In the rows, zero is written as 128.
Known rows, with every way that one mark hangs from another:
bozemo(gofib zarusu): [104 116  94  77 142 172 165  95 126  96  75 126 140 124 135 161 125 142
 120 130 137 156 177 108 127 117 111  90 117  97 141 133 128 141 142 189
 137 135 102 102 106 125 110 100 101 130  72 146 130  88 124 154 107 112
 126 138  89 132 141  81 115  71 151  96]
zarusu(bator(ratele) kosu(viso(bofola fege sapeto))): [109 140  96 124 108 135 126 166 111 122 211 124  96 111 114 181 203 105
 109 125  99 169 167 142 139 113 103  97  95 119 122 170 131 149 160 120
 141 108  90 115 112 122 111  89 112 123 157 115 149 124 153 134 106 139
 117 129 118 123 142  91 102 100 135 139]
sapeto(bofola(viso) tinib): [122  97 110  99 126 161 169 152 126 113 161  89 118 130 134 143 142 127
 126 114 118 169 156 116 130 127 109 137 109 127 139 141 122 137 133 139
 137 131  90  97  79 125 125  89  81 113 142 162 134 122 140 156 117  72
 120 133  79 143 151 108 128 101 130 107]
sapeto(bofola tinib): [118 111 110  88 125 154 164 119 124 117 156  95 120 125 130 136 142 125
 131 108 138 173 156 101 132 124 104 116 113 112 143 137 120 132 126 157
 136 128  90  95  85 119 125  94  79 107 126 158 134 109 132 161 113  75
 129 123  63 149 143 111 117 101 126 115]
tove(tinib(sapeto(viso))): [113  94 100 107 118 145 156 142 125 116  81 117 118 127 115 131 143 151
 112 123 142 179 166  95 137 114 105 126  73 132 130 134 138 145 141 168
 132 137  84 108 122 132 124  83  55 118 107 122 143 122 124 148  96 119
 109 118 106 131 131  81 109 112 119  73]
bator(ratele zarusu(kosu(viso(bofola)))): [111 132  95 115 123 157 143 157 119  93 159  96 122 114 103 172 166 118
 109 118 101 164 169 106 153 107 106 112 101  91 116 122 131 155 164 143
 141 114  91 110  96 134 113  88  96 117 177 129 126  99 142 141 109 101
 107 154 113 123 136  99 113 130 140  98]
kosu(viso(bofola sapeto)): [117 146 100 103 127 154 151 138 111 111 126 105 108 118 148 154 171 115
 102 119 118 167 164 130 148  99 104 123  86  98 123 153 132 144 147 148
 139 113  87 110 110 123 125 103  85 110 114 107 137 129 146 157 108  96
 117 147  98 138 138  97 101  97 131 155]
gofib(bozemo(zarusu(bator kosu))): [104 100  95  90 115 135 130  76 127 110  82 117 138 124 107 153 131 143
 127 118 145 168 198 103 119 128 112  82 103 154 132 129 121 146 147 177
 136 140 112 108  94 120 108 105 101 123  62 149 139  88 129 157 114  92
 122 118  83 112 140  78 102  84 135  69]
tinib(sapeto(bofola viso(fege kosu))): [114 120 103 108 124 145 140 167 117 133 151 116 108 129 158 140 182 144
 105 119 158 175 144 115 140 113 112 102  90 133 120 160 130 148 147 113
 129 117  84 112 103 131 109  91  87  96 184 136 152 114 147 139 105 152
 115 110 106 122 158 100 114  92 118 104]
sapeto(bofola viso): [116  98 105 100 118 155 155 146 119 117 171 102 112 132 140 140 138 137
 118 108 135 170 155 106 138 115 110 138 101 121 129 155 124 140 136 135
 136 120  90  96 100 122 118  93  80 110 116 150 140 119 144 161 104  98
 120 125  84 136 143  93 129  94 131  83]
kosu(viso(sapeto(bofola))): [124 131 105 105 126 160 151 129 116 122 147 108 115 128 145 155 148 121
 115 112 135 169 152 130 141 106 102 130  83  95 123 147 129 143 141 144
 136 117  83 107 100 119 128 103  74 112 127 114 145 123 149 164 118  93
 130 142  94 145 143  92 111  93 128 125]
gofib(bozemo(fitalik zarusu(bator kosu(viso)))): [104 113  89 103 112 139 134  78 116 108  98 117 147 131 117 157 129 142
 136 113 128 175 192 133 119 128 108  67 107 146 129 125 133 146 153 185
 131 129 118 104  93 119 110 115  91 138  15 138 143  94 131 165 125 113
 117 145  94 113 155  67 106  93 138  60]
ratele(bator(zarusu(kosu(viso(bofola(sapeto) fege))))): [114 135  95 127 115 168 144 191 111 123 171 108 127 100  66 174 198 105
 112 115 145 172 156 130 160 112 111 101  95 130 112 133 125 164 145 106
 141 105  96 114 100 133 119  94 113 124 131 145 143 133 140 132 106 101
 100 154 108 112 153  96 114 102 123 166]
gofib(bozemo(fitalik)): [107 131  94  81 133 143 154  91 129  94  93 102 136 129 135 132 122 145
 121 124 157 169 180 106 146 112 118  76 122 140 136 138 127 137 149 200
 127 149 103  94  96 125 124 108  80 117  55 140 128  91 116 173 108 102
 113 135  83 144 146  77 125  99 130  84]
zarusu(bator kosu(viso(fege sapeto(bofola)))): [118 130 104 126 106 137 129 125 116 154 203 119 105 118 116 173 187 111
 112 110 134 171 156 150 125 120 101 108  93 121 124 165 129 147 140 112
 140 101  86 111 101 114 119  99 102 123 136 127 162 125 165 147 114 141
 130 132 103 118 153  87 100  82 127 131]
kosu(viso(fege sapeto(bofola tinib(tove)))): [121 114 105  99 138 165 167 175 112 148 196 119 103 126 144 146 179 124
 117 111 131 181 143 152 137 112 100  94  91  79 134 155 120 139 155 143
 134 125  76  99  98 120 127 100  77 109 187 122 154 133 141 161 119 125
 137 131 107 140 146 116 104 109 117 172]
bator(ratele zarusu(kosu(viso(bofola(sapeto(tinib)))))): [109 123 101 113 127 167 150 186 112  96 170  88 121 106  67 162 174  99
 128 122  95 177 156 103 150 113 103 112  94 108 111 122 133 154 156 130
 140 114  89 110  92 134 115  77  92 119 189 143 130 119 126 138 118  85
 109 147 101 137 144 114 126 155 132 130]
fumip(fitalik): [118 123 102  95 141 156 167  97 124 111  72  90 128 126 150 150 148 137
 120 121 149 172 175  90 153 109 102 118 126 127 140 138 123 136 119 174
 130 136  92  95 100 126 124 103  79 122  84 157 124  97 126 163 105 105
 113 133  88 137 132  77 112 118 139  85]
ratele(bator(zarusu(kosu(viso(fege))))): [124 126  94 112 107 168 144 145 132 128 121 106 134 117  71 180 176 119
 109 113 155 166 166 120 150 119 105  89 103 116 121 119 120 155 146 124
 142 116  95 105  97 127 128  97 101 118 137 144 145 104 127 127 104 109
 112 148 121 108 147  81 120  93 126 131]
bozemo(fitalik gofib zarusu(bator(ratele) kosu(viso))): [104 120  83 109 116 155 146 103 108  94 164 135 144 129  92 191 124 130
 133 125  93 166 183 131 117 133 103  66 118 106 138 123 141 148 156 188
 136 127 111 106 105 122 102  91 105 156  44 142 140  93 136 156 123 153
 115 146 106 126 156  65 125  94 162  57]
bozemo(fitalik gofib zarusu(bator)): [107 128  87  82 139 155 155  82 122 104 139 136 145 128 109 168 118 145
 138 117 130 167 182 125 124 130 105  68 121 125 154 137 146 137 131 203
 133 126 112  97 104 115 108 102 102 147   4 156 136  99 123 167 114 138
 117 142  87 126 159  62 110  69 151  86]
zarusu(bator(ratele) kosu(viso)): [112 104  94 122  87 134 142 114 115 107 158 114 129 127  69 174 147 121
 120 119 111 173 182 105 130 130 102 124  94 119 125 141 120 150 145 143
 141 127 103 113 105 131 113  91  95 132 107 143 141 104 141 145 107 111
 111 124  87 128 137  74 121 118 143  74]
bofola(sapeto viso(fege)): [106  94  99 106 130 159 162 176 125 113  85 108 123 117  86 145 165 121
 110 135 152 173 156 130 154 118 116 122 101 152 117 164 134 148 147 108
 133 124  92 109 100 137 116  93 100 124 128 165 136 115 145 137  99  99
 113 133  88 137 160  86 141  76 134 116]
fege(kosu(viso)): [116 108  97 104 115 152 146  94 112 112  63 102 138 128  99 154 162 124
 102 121 137 169 169 114 142 117 104 117  91 104 122 132 128 149 134 152
 144 136 101 114  95 131 121  94  90 118  95 129 140  91 137 154 106  93
 113 140  78 127 141  87 117 113 138  90]
bator(ratele zarusu(kosu(viso(bofola sapeto)))): [114 141  97 107 134 162 135 158 117 105 155  97 109 109 105 176 174 111
 101 123 100 164 164 114 152 101 103 103  94  90 111 131 142 157 170 149
 142 112  84 113 107 130 115  82  99 110 197 110 132 116 139 140 113 110
 113 148 132 131 133  97 108 135 136 126]
zarusu(bator(ratele) kosu): [109 105  94 103  99 128 140  98 124 111 137 117 126 118  57 166 151 128
 122 124 127 170 186  87 132 134 104 110 106 130 130 143 126 147 141 155
 141 136 101 108 105 127 108  80 102 125 113 158 135  93 133 145 101 104
 111 106  83 136 136  71 115 109 143  71]
viso(fege(kosu) sapeto): [116 130  99  78 140 152 137 101 126 139  67 123 117 111 112 146 194 120
  97 131 161 166 160 124 145 110 107  80 100 121 123 163 130 144 143 155
 141 129  85 118 104 122 121  88 108 105 162 130 146  91 131 137 101 117
 125 119 105 129 152  88 110  82 133 132]
viso(bofola(sapeto(tinib(tove))) fege kosu): [105 116 100  97 149 155 156 177 110 136 150 116 106 105 101 132 211 116
 112 121 138 185 148 121 148 113 111  77 112 125 126 156 127 147 148 125
 134 129  92 108 100 134 107  85 103 109 161 152 139 123 134 143 108 127
 111 109  91 127 154 127 102 116 123 193]
ratele(bator(zarusu(kosu))): [125 121  94  89 114 161 143 109 133 119 102 108 140 112  59 166 152 130
 110 112 167 167 180  87 139 124 108 102 110 127 129 111 127 158 134 152
 144 133  99 107  96 128 126  85 100 115 104 160 132 101 111 141 104  85
 108 131 102 124 136  75 113  98 128 113]
gofib(bozemo(fitalik zarusu(bator(ratele) kosu(viso)))): [102 116  87 105 119 138 133 102 116  90 135 120 146 133 111 169 113 141
 141 121 104 176 193 124 132 128 108  59 107 138 128 123 135 149 168 190
 131 146 116 108 100 122 107 106  92 136  50 139 137  91 125 158 126 108
 112 140 103 125 152  69 122 107 144  38]
fege(kosu(viso(bofola sapeto))): [119 138  98 105 129 152 134 118 105 117 118 113 118 113 134 157 189 110
  96 119 119 167 164 135 142 101 104 113  83  99 120 144 137 152 142 158
 145 120  89 118 103 125 119  92  98 108 120 104 144 116 141 153 111  99
 114 144 102 128 142 101  96 115 134 142]
gofib(bozemo(zarusu)): [104 108  98  74 136 157 156  97 132  95  63 111 139 129 156 137 117 147
 126 125 154 166 187 100 143 114 117  83 107 124 130 125 123 138 157 199
 131 152 103 100  97 125 115 113  84 110  82 142 128  88 117 156 111  61
 126 130  79 128 140  87 113  83 135  74]

Rows:
[107 110  98 112 124 143 135 164 114 126 136 128 108 113 144 137 204 133
  99 127 134 178 151 124 148 108 110  94  80 138 128 149 139 146 150 148
 137 129  85 122 117 129 114  78  82 110 141 122 149 120 136 133  97 134
 100 122 116 105 143 107  92 105 120 111]  tove(tinib(sapeto(viso(bofola fege(kosu)))))
[112  90  95 107 140 144 178 190 112 127 161 130 112 132 118 140 156 147
 105 123 155 182 154 140 145 120 114 125  81 114 133 154 132 150 164 133
 129 129  83 100 101 142 114  93  84 118 165 143 146 120 154 159 110 132
 101 122 100 140 148  92  98  85 124 118]  tinib(sapeto(bofola(viso(fege))) tove)
[106 122  98 116 125 151 145 132  96 104 113 106 135 108 102 150 183 103
 106 121 127 177 156 124 152 107 109 131  79 118 114 148 126 155 134 136
 142 122 101 118 101 134 110  93 101 124  93 132 138 116 146 155 112  83
 102 147  70 132 144  96 115 120 138 135]  fege(kosu(viso(bofola(sapeto))))
[104 103  99 105 130 162 137 165 127 128  94 108 114 118 105 137 187 129
 105 130 151 176 151 114 147 110 114 100 104 159 109 167 132 151 143 101
 135 122  94 116 109 131 107  87  96 107 160 158 143 111 136 130  96 138
 120 113  99 121 162  88 140  98 126 123]  bofola(sapeto(viso(fege kosu)))
[113 122  95 116 106 138 129 139 119 129 160 123 109 119  84 179 185 113
 114 128 112 171 171 133 135 120  99  87  91 121 116 162 126 149 157 129
 140 120  89 116 112 122 116  88 105 123 158 121 152 109 146 131 105 134
 122 121 118 128 143  75 117  97 136 122]  zarusu(bator(ratele) kosu(viso(fege sapeto)))
[117 115 102 107 118 148 142 144 116 122 115 112 112 132 144 137 157 144
 105 116 149 177 152  98 132 114 110 125  81 129 122 144 137 154 143 134
 131 131  89 109 103 133 113  84  78 102 158 135 148 112 141 153 110 126
 110 109  94 131 147  94 114 103 123  92]  tinib(sapeto(bofola viso(kosu)))
[103 108  98 110 133 162 168 208 102 121 181 117 114 112 100 144 195 111
 116 118 121 185 147 143 152 110 106 102  91  99 127 156 118 142 161 121
 134 112  88 101 105 133 117 100  88 118 143 141 142 134 140 156 110 115
 113 141  87 135 149 118 105 119 123 189]  kosu(viso(bofola(sapeto(tinib(tove))) fege))
[107 129 105  95 135 155 157 182 119 117 161 103 111 102 121 133 195 108
 124 124 140 176 149 119 150 112 109  98 113 129 131 163 118 134 136 125
 136 115  87 105  99 125 117  92 101 113 150 155 135 121 131 138 102  95
 118 130  73 139 156 119 116  96 124 171]  viso(bofola(sapeto(tinib)) fege)
[109 142  98  98 138 151 141 127 123 122 127 106 105 109 155 147 203 126
  99 122 140 163 158 113 155 106 113  82 122 123 129 158 123 141 147 131
 134 119  94 112  99 127 111  97 107 102 150 139 131 105 151 134  97 128
 117 127  95 111 150 110 101  79 130 144]  viso(bofola fege kosu)
[116 107  97 100 131 158 148 129 140 123  66 102 117 122 126 151 184 133
  94 130 137 164 162 122 143 120 116  96 115 147 121 157 134 145 151 117
 137 127  94 113  93 133 115  91 100 109 153 149 135 101 148 124  99 123
 115 126 108 117 155  91 130  81 136 108]  bofola(viso(fege kosu))
[120 135 106 107 130 163 151 150 116 136 162 111 105 124 160 157 173 119
 113 116 137 168 143 147 149 105 105 107  93  98 123 171 125 139 148 131
 133 110  78 104 104 120 128 107  81 109 160 121 150 123 157 150 112 116
 135 143 106 136 148 100 114  81 122 133]  kosu(viso(fege sapeto(bofola)))
[119 135 106  73 139 157 138 119 128 143  88 112 112 111 106 142 200 114
 107 130 144 170 153 124 133 116 101  65 106 118 129 157 125 137 137 154
 146 136  83 115  94 118 127  82 105  99 170 139 148  91 123 136 104 108
 132 113 102 131 155 104 111  97 125 153]  viso(fege(kosu) sapeto(tinib))
[114 150 100 103 135 158 146 166 113 122 166 114 102 114 162 157 195 109
 101 122 121 164 154 146 150  97 105 102  96 101 124 167 129 140 155 129
 138 101  82 111 112 120 124 107  94 110 143 106 143 126 150 144 104 120
 124 148 106 125 148 102 102  87 128 167]  kosu(viso(bofola fege sapeto))
[109 122 104 112 121 162 161 167 107 103 141  95 122 115 112 143 168 106
 127 117 114 178 155 123 144 112 104 133  91 110 123 143 123 141 134 131
 138 111  93 113  97 127 122  96  80 118 106 136 134 132 134 158 112  80
 114 146  68 143 147 116 120 125 128 161]  kosu(viso(bofola(sapeto(tinib))))
[132 136 101 113 116 169 141 137 117 137 160 106 123 115  92 175 155 118
 111 105 147 170 160 122 134 113 103 113  88 106 119 120 130 161 143 145
 145 116  88 106  97 122 130  89  91 116 137 132 150 130 134 150 118  96
 121 144 125 128 140  89 108 105 121 138]  ratele(bator(zarusu(kosu(viso(sapeto(bofola))))))
[109 104  97 110 129 159 158 160  90 118 147 112 129 114  81 144 187 107
 113 115 113 189 154 131 145 115 104 120  78 101 124 132 127 152 143 150
 142 127  98 112  96 136 113  87  93 124 119 134 143 126 134 165 116  93
 102 135  71 141 140 116 101 155 130 172]  fege(kosu(viso(bofola(sapeto(tinib(tove))))))
[114 108 103 106 121 142 158 163 113 113 155 111 117 132 134 135 137 143
 111 114 153 176 155 102 136 115 109 148  78 120 128 143 131 147 144 138
 131 125  85 103 108 130 118  91  73 105 137 137 148 119 142 162 106 119
 114 119  85 141 145  88 110 100 123  91]  tinib(sapeto(bofola viso))
[122 148 111  82 143 165 142 133 128 150 150 105  96 114 163 142 198 118
 115 117 142 171 139 125 129 113 104  69 117 119 127 158 129 135 136 138
 135 121  77 113  90 116 124  88  96  93 203 136 147 111 133 137 112 118
 143 112 103 132 156 121 113  89 118 168]  viso(fege kosu sapeto(bofola tinib))
[114 103 104 109 130 158 163 162 131 120 166 103 111 125 143 150 159 133
 115 118 138 164 151 134 147 120 115 123 113 126 132 159 127 140 148 124
 132 123  88 103  89 126 118 100  94 118 149 159 140 111 159 142 109  99
 119 138  96 132 153 100 128  63 134  92]  sapeto(bofola(viso(fege)))
[110 102 105 117 121 149 154 174 125 133 165 124 103 126 152 134 162 146
 121 117 144 181 143 116 142 112 108 115  84 129 131 159 135 137 148 138
 127 125  74 106 116 126 121  88  64 113 153 127 151 128 144 144 104 130
 114 119 113 125 142  99 107  85 114  82]  tove(tinib(sapeto(bofola viso(fege))))
[109 123  87  99 132 161 151  76 108 107  67 125 142 126 132 173 138 131
 121 122 124 161 177 132 121 122 106  64 121  99 136 122 136 147 157 182
 136 123 109 101  96 126 110  99 101 145  35 128 137  81 138 160 123 154
 126 158 102 123 159  71 119  88 161  71]  bozemo(fitalik gofib zarusu(kosu(viso)))
[126 155  96 111 126 166 133 177 119 133 171 114 114 101 107 184 205 110
 100 113 136 163 159 140 150 104 104  83  99 108 117 134 125 159 157 127
 146  99  87 115 105 123 129  94 111 111 151 120 149 128 138 130 107 118
 114 154 138 108 146  96  96  91 123 185]  ratele(bator(zarusu(kosu(viso(bofola fege sapeto)))))
[117 111  96  85 129 153 146 118 133 101 101  99 130 114  69 161 144 131
 111 127 135 164 176  79 146 120 108  95 113 109 119 119 134 152 158 162
 141 132  91 101  96 133 113  77  98 112 177 152 123  78 123 138 106  89
 111 128 105 129 135  81 128 120 140  69]  bator(ratele zarusu(kosu))
[111  96  97 105 136 144 150 172 112 140 158 133 104 132 136 140 182 152
  97 115 155 184 144 123 142 113 112 100  85 116 124 154 131 153 164 122
 129 128  85 104 111 137 106  87  80  98 189 134 156 120 144 151 107 169
 109 104 109 124 149 101  98 101 116 124]  tinib(sapeto(bofola viso(fege kosu)) tove)
[106 123  94 133  97 133 137 161 114 110 222 117 112 116 108 178 190 114
 115 121  98 169 168 127 145 120 106 100 104 118 128 163 121 145 156 118
 137 105  97 113 107 125 106  95 110 129 132 135 141 114 156 134 105 130
 107 132  97 114 141  93 109 100 139 112]  zarusu(bator(ratele) kosu(viso(bofola fege)))
[112 100 103 120 130 141 149 147 118 133 125 124 117 118 138 141 175 136
 107 126 144 178 145 132 143 123 112 108  78 135 127 141 145 146 145 143
 132 139  80 121  99 136 115  79  78 125 149 132 149 112 148 134 111 110
 101 124 112 123 148 105 104  84 122  73]  tove(tinib(sapeto(bofola(viso(fege(kosu))))))
[116 101 102 106 129 152 151 141 125 126 157 105 120 124 130 149 175 121
 105 123 138 168 149 136 150 122 117 117 105 127 124 163 126 147 142 132
 138 129  93 115  83 126 113  88 106 116 148 158 143 101 157 139 109  95
 112 135  95 125 157 102 121  77 136  87]  sapeto(bofola(viso(fege(kosu))))
[118 149 106  91 143 154 140 123 125 145 130 112 100 114 155 145 189 127
 107 120 154 167 146 126 143 105 109  83 110 117 123 171 129 145 144 135
 133 123  81 113 102 121 116  95  99  98 185 133 145 106 152 138 110 123
 134 116 113 129 153 107 112  71 125 141]  viso(fege kosu sapeto(bofola))
[117 114  98  89 139 158 139 137 130 127  79 116 114 115 109 155 195 124
  91 135 141 165 158 142 143 114 111  94  96 138 118 163 140 150 150 148
 144 132  88 121  95 127 120  82 112 110 163 133 145 103 140 129 104 111
 120 125 116 126 155  84 118  87 135 125]  bofola(viso(fege(kosu) sapeto))
[114 102 105 113 120 147 141 131 121 132 134 115 108 125 143 134 156 147
 110 113 140 183 150  96 132 114 108 116  76 138 126 137 147 148 139 152
 129 139  83 115 112 129 114  82  60 107 139 123 147 124 139 146 109 134
 113 110 110 123 139 102 105 112 111  80]  tove(tinib(sapeto(bofola viso(kosu))))
[105 117  92  75 138 142 143  70 123 108  56 112 143 121 141 142 127 144
 127 122 155 167 190 108 133 121 116  54 128 147 130 117 129 144 162 199
 129 154 111 101  91 124 112 106  94 122  54 144 133  73 126 165 121 107
 119 133  99 123 154  80 113  84 144  57]  gofib(bozemo(fitalik zarusu(kosu)))
[119 106 103 101 120 157 145 125 126 127 152 100 111 132 147 142 155 138
 107 110 135 170 153 102 134 113 112 125 105 129 124 147 129 148 136 130
 135 130  94 108  95 126 110  90  85 102 142 145 142 113 145 152 108 115
 123 116  94 127 149  98 125 108 129  91]  sapeto(bofola viso(kosu))
[122  86 103  99 137 161 167 143 121 129 161 103 110 129 109 142 156 136
 110 109 113 181 155 120 124 126 109 113 104 119 134 133 133 149 145 145
 136 147  93 102  79 133 114  82  81 109 154 157 139 119 143 157 122 108
 111 110  96 137 146 116 114 123 128 132]  sapeto(bofola(viso(kosu)) tinib(tove))
[109  98  99 104 119 145 136 136 126 130  77 127 120 121 115 135 186 140
 104 129 147 179 155 116 143 116 107  94  76 137 123 141 137 145 149 153
 137 138  83 121 117 133 119  76  74 117 140 123 153 103 128 132  95 138
 107 114 112 113 144  90 106 106 119  75]  tove(tinib(sapeto(viso(fege(kosu)))))
[102 106  89  84 133 161 160 114 123  85 157 135 137 128  92 179 118 140
 135 131 102 163 185 103 126 127 109  87 106 105 146 142 134 140 141 199
 137 140 103 103 111 120 103  92 106 137  70 160 131  98 121 151 107 109
 118 126  91 135 139  73 123  83 151  76]  bozemo(gofib zarusu(bator(ratele)))
